Each row was made from one path, in order. Every step used is in the known rows, and no mark comes twice. Write each row's path.
Known rows
detom-tufel-vofar: [8, -6, -1, 12, -15, 10, 3, -3, 10, -10, -3, -6, -1, -8, 6, 6, -4, -1, -6, 10, -16, -2, 0, -12, -1, 5, -10, 0, -5]
detom-tufel: [6, -3, -3, 8, -2, 15, -5, 4, 11, -8, -7, -4, 1, -1, 0, 8, -7, 5, -4, 3, -6, -2, 2, -1, -5, 7, 3, -2, 0]
vite-vebi-gatoz-vofar-tufel: [0, -10, -5, -5, 10, 2, -1, -6, 7, -3, -8, 0, 2, 1, -11, -5, 3, 3, -9, 18, -2, -13, -9, 13, 8, -2, 12, 8, 14]
tufel-detom: [14, -11, 11, 3, -6, 10, 8, -10, -2, 1, -11, 4, 7, -5, 6, 29, -17, 2, 1, 5, 3, 0, 7, 7, -3, 7, -15, 2, -7]
vebi-gatoz-vofar: [-15, -10, 12, 5, -4, -8, -5, -3, 12, -1, -4, 5, 1, -6, -8, 4, -1, 11, -11, 9, 8, -5, 7, 2, 1, 1, 26, 3, 6]
vofar-lufav: [6, -9, 6, 2, -3, 21, 3, 2, 4, -9, -5, 2, 7, -17, 7, 27, -16, 0, 6, -6, -7, -6, -8, 11, -6, 7, 2, -1, -7]
milen-sanogun-tefuri-gatoz-vebi: [-12, -6, -10, 5, -4, -1, -4, 9, 12, 13, -12, -1, 10, -10, -14, 15, 8, -9, 6, -3, 8, -2, 6, 14, 3, -13, 10, -13, -5]
makog-vite-vebi-gatoz-tefuri: [-5, -4, -5, -3, 9, -23, -7, -16, 3, 3, -6, 2, 2, 0, 3, 7, -5, 13, -5, 2, 13, -11, 8, -2, 4, 3, 8, 9, 2]
gatoz-vofar-tufel-makog-vite: [-11, 5, 2, 5, -19, 2, 5, -3, 9, -7, -15, 6, -6, 5, 25, 16, 15, 5, -3, 5, -30, -7, 2, -3, -6, 5, -8, 4, 13]
makog-vite-vebi-gatoz: [-2, -1, -3, -3, 12, -12, -3, -15, 2, -1, -9, 4, 9, -3, 5, 10, -11, 14, -4, 3, 17, -17, 6, 2, 5, 4, -3, 6, 1]
vite-makog-tufel-vofar-gatoz-tefuri-sanogun-milen: [-27, -6, 12, 9, -14, 6, 16, -3, 8, 3, 3, -4, -2, -10, -10, 7, 10, 3, 3, -16, -8, 3, -2, 24, -19, 6, 12, 12, -5]
makog-tufel-vofar-gatoz-vebi: [-16, -3, 4, 2, -8, 14, 9, -3, 9, -8, -13, 2, 1, -15, 1, -2, 10, 1, 2, 11, -20, -6, -2, 2, 4, 2, -8, 3, -2]
sanogun-tefuri: [9, -4, 6, 6, -16, 11, 2, 6, 2, 10, -2, 4, 10, -13, -11, 13, -3, -1, 2, -1, -7, 4, 3, 4, -12, 6, 11, -12, -3]
detom-tufel-makog-vite-vebi-gatoz: [-13, 4, -4, 1, 3, -12, 0, -12, 4, -14, -15, -3, 2, 4, 8, 3, -17, 8, -5, 14, 8, -7, 5, 5, 4, 11, -15, 7, 4]
vofar-tufel-makog-vite-vebi-gatoz: [1, 5, -3, 0, 3, -1, 7, -16, -7, -6, -21, 2, 5, 5, 12, 5, -6, 4, -1, 12, -8, -6, -2, 14, 1, 11, -19, 15, 15]
vebi-gatoz-vofar-tufel: [-5, -8, 9, 7, -4, 5, -4, -2, 8, -1, -7, 2, -1, -2, -5, -4, 9, 7, -10, 14, -7, -5, 0, 5, 0, 5, 26, 8, 18]
milen-sanogun-tefuri: [6, -3, -10, 6, -10, 14, 3, 7, 15, 13, -5, 1, 13, -7, -5, 22, 12, 0, 4, -8, 8, 10, -1, 5, -4, -2, 0, -15, -6]
vite-vebi-gatoz-tefuri-sanogun: [-3, -12, -1, -5, 11, -13, -6, -15, 7, 12, -4, -4, 4, -3, -18, 2, -8, 1, -4, -1, 40, 3, -1, 14, 6, -5, 18, 12, -3]
makog-tufel-vofar-lufav: [5, -5, 7, 9, -16, 31, 12, -1, 2, -17, -1, -5, 5, -19, 11, 12, 0, 1, 6, 11, -27, -2, -10, -4, -4, 7, -8, 1, -3]
vite-vebi: [12, -6, -10, -8, 12, 6, 4, -5, 4, -3, -11, 2, 9, -4, -4, 17, -13, 0, 0, 1, 2, -11, -6, 11, 2, -2, -10, 1, -7]
milen-sanogun-tefuri-gatoz-vofar-tufel-makog: [-12, -1, -5, 11, -20, 6, 5, 9, 10, 6, -12, -3, 4, -2, 0, 13, 22, -13, 1, 0, -16, 6, 0, 17, -2, -7, 0, -9, 8]
makog-vite-vebi: [3, 2, -9, -4, 8, -3, 1, -9, 5, -3, -11, 5, 7, -2, 16, 20, -5, 9, 1, -4, 2, -18, 3, -3, 1, 1, -16, 0, -5]
tefuri-gatoz: [0, -5, 10, 11, 2, -1, -4, 3, -2, -2, -11, -2, 5, -9, -4, 16, -14, -6, 0, -7, -6, -8, 12, 14, -4, -4, 8, 3, -3]
vebi-gatoz: [0, -7, 11, 6, 4, -1, -2, -7, 3, 0, -7, 3, 8, -7, -11, 7, -14, 8, -6, 5, 16, -1, 7, 9, -1, 7, 17, 7, 3]
vebi-gatoz-vofar-tufel-makog: [-13, -4, 10, 6, -11, 0, 3, -6, 5, -5, -13, 3, -2, 1, -1, 0, 3, 4, -9, 17, -9, 0, 1, 12, 0, 6, 12, 11, 18]
makog-vite-vebi-gatoz-tefuri-sanogun-milen: [-24, -2, 0, 5, 2, -21, -7, -16, 10, 18, 5, 2, 4, -2, -7, 11, 3, 10, -1, -15, 40, -7, 6, 10, 2, 0, 16, 9, 0]

Write each row's path
[0, -5, -5, 11, -7, 6, -1, 9, 8, 12, -6, -4, 12, -10, -9, 19, 8, -8, 4, -11, 6, 4, 5, 13, -2, -8, 6, -13, -5]
milen-sanogun-tefuri-gatoz
[-24, 3, 3, -5, -6, -23, 5, -17, 7, -8, -14, 7, 1, 1, 13, 14, -9, 9, -6, 10, 6, -12, 7, 4, 6, 2, -13, 6, 3]
tufel-makog-vite-vebi-gatoz-vofar
[3, 0, 4, -1, 3, 19, 13, 7, -1, -15, -13, -2, 5, 0, 0, 14, -8, 12, 2, 2, -26, -4, 2, 18, -22, 8, 6, 6, 1]
vite-makog-tufel
[-7, -6, -3, -6, 4, -3, 6, -11, 4, -7, -15, 2, 1, 4, -6, 0, -3, 0, -9, 21, -4, -8, -9, 19, 8, 0, -2, 10, 14]
vite-vebi-gatoz-vofar-tufel-makog
[-24, -1, 3, -6, -5, -15, 6, -15, 5, -14, -11, 5, 2, -8, 17, 16, -15, 7, -2, 9, 3, -15, -2, 9, 6, 5, -12, 5, 1]
tufel-makog-vite-vebi-gatoz-vofar-lufav
[-4, -10, 9, 5, 0, -13, -7, -7, 4, 5, -3, 1, 1, -4, -14, 5, -9, 8, -7, 5, 11, 5, 11, 4, -2, 4, 31, 10, 4]
vebi-gatoz-tefuri
[-21, 3, 0, 7, -8, -11, 2, -17, 2, 13, -7, 0, 1, 6, 1, 8, 9, 1, 1, -6, 16, 4, -1, 23, -3, 6, 3, 18, 14]
vofar-tufel-makog-vite-vebi-gatoz-tefuri-sanogun-milen
[10, 2, 2, 5, -9, 18, 11, -3, -2, -5, -21, 1, 3, 3, 11, 17, -3, -5, 2, 5, -24, 6, -4, 16, -8, 10, -15, 9, 9]
vofar-tufel-makog
[-10, 8, -1, 7, -11, -2, 2, -5, 8, -13, -15, 0, -1, 4, 22, 15, -10, 7, -2, 2, -9, -2, 9, -4, -7, 12, -18, 2, 0]
detom-tufel-makog-vite
[-18, 3, 9, 13, -14, -8, 0, 0, 1, -9, -16, 0, -5, 1, 19, 13, 8, -5, -2, 1, -29, -13, 10, 7, -4, -2, -1, 6, 12]
tefuri-gatoz-vofar-tufel-makog-vite
[-9, -9, 6, 12, -15, 1, -1, -7, 15, 2, -1, -7, -9, -11, 1, -4, 8, -6, -5, -9, 8, 8, -2, -1, 2, 3, 1, 6, -8]
detom-tufel-vofar-gatoz-tefuri-sanogun
[-3, -5, -8, 13, -13, 11, -2, 14, 13, 10, -6, -5, 5, -4, -6, 10, 29, -9, -1, -4, -13, 1, -1, 10, -2, -10, 13, -12, 8]
milen-sanogun-tefuri-gatoz-vofar-tufel
[-15, -3, -2, -4, 6, -17, -5, -12, 10, -2, -6, 6, 2, -2, 6, 6, 0, 15, -8, 7, 11, -21, 6, -5, 7, -1, 5, 3, 4]
makog-vite-vebi-gatoz-vofar
[-7, -4, 8, 7, -12, 10, 8, -4, 6, -7, -4, -2, -3, -13, 2, 0, 14, 2, -1, 2, -24, 5, -1, -2, -4, 5, 1, 6, -1]
makog-tufel-vofar-gatoz-tefuri
[-9, -8, 7, 0, 2, -4, -1, -1, 8, 3, -8, 5, -2, -9, -4, 11, 2, 2, -2, -15, -4, 0, 4, 13, -4, 4, 13, 6, -5]
vofar-gatoz-tefuri
[-6, 3, -2, 1, -3, -10, 2, -20, -1, 6, -16, -3, -2, 7, 10, 4, 5, 0, -1, 0, 15, 6, -1, 13, 2, 6, -5, 19, 12]
vofar-tufel-makog-vite-vebi-gatoz-tefuri-sanogun
[-5, -4, 10, 1, -4, 14, 21, -2, 0, -17, -11, -1, 1, -11, 3, 5, -3, 6, 0, 1, -31, -7, -2, 17, -15, 10, -9, 9, -4]
vite-makog-tufel-vofar-gatoz
[-25, -9, 6, 17, -20, 1, -1, -4, 18, 9, 8, -5, -7, -11, -8, 0, 13, -4, -3, -15, 11, 6, -3, 7, -2, 3, 9, 4, -6]
detom-tufel-vofar-gatoz-tefuri-sanogun-milen
[-4, 3, -1, 6, -9, 8, 4, -1, 8, -13, -15, -2, 0, 2, 6, 13, -15, 0, -3, 7, -9, 5, 3, 7, -7, 10, -13, 2, -1]
detom-tufel-makog
[2, -5, 1, 6, -10, 16, 0, 6, 12, -3, -8, 2, -4, 1, 6, 10, 18, 2, -5, 5, -28, -7, -5, 0, -6, 0, 11, 1, 13]
gatoz-vofar-tufel
[-9, -6, 8, 6, -9, -6, -6, 9, 1, 11, -11, 1, 7, -15, -20, 4, -8, -12, 4, 4, -9, -7, 10, 14, -3, -6, 20, -10, -1]
sanogun-tefuri-gatoz-vebi
[-7, 7, -11, -2, -1, -4, 3, -8, 6, -14, -16, -2, 1, 6, 17, 13, -13, 5, -1, 7, -5, -7, 2, 2, 0, 8, -27, 2, -1]
detom-tufel-makog-vite-vebi
[3, -4, 12, 13, -13, -1, -2, 9, -4, 9, -4, -1, 10, -15, -16, 8, -7, -10, 2, -4, -9, -1, 10, 13, -10, 0, 17, -9, -2]
sanogun-tefuri-gatoz
[-13, -7, -4, 10, -14, 0, -3, 11, 16, 10, -2, -2, 6, -8, -8, 16, 18, -7, -1, -7, 0, 0, 4, 8, -1, -13, 13, -16, -2]
milen-sanogun-tefuri-gatoz-vofar
[-18, 1, 9, 7, -12, -10, 1, -10, 6, -5, -13, 4, -3, 3, 13, 2, 8, 11, -9, 14, -9, -6, 7, 2, -1, 8, 7, 10, 19]
vebi-gatoz-vofar-tufel-makog-vite
[5, -3, 6, 3, -8, 16, 19, -1, -1, -16, -9, -5, 3, -6, 5, 12, -6, 7, 0, 9, -33, -4, 0, 7, -18, 7, -7, 8, -4]
vite-makog-tufel-vofar
[-16, -14, 13, 4, -5, 2, -4, -2, 11, -8, 1, 3, 1, -15, -3, 8, -8, 8, -6, 8, 6, -9, -3, 8, 2, 3, 28, 2, 4]
vebi-gatoz-vofar-lufav
[-10, -7, 13, 12, -20, -4, -5, 12, 4, 8, 1, 0, 3, -14, -14, 5, 4, -9, -3, 0, -17, -6, 9, 7, -7, -6, 25, -13, 2]
sanogun-tefuri-gatoz-vofar
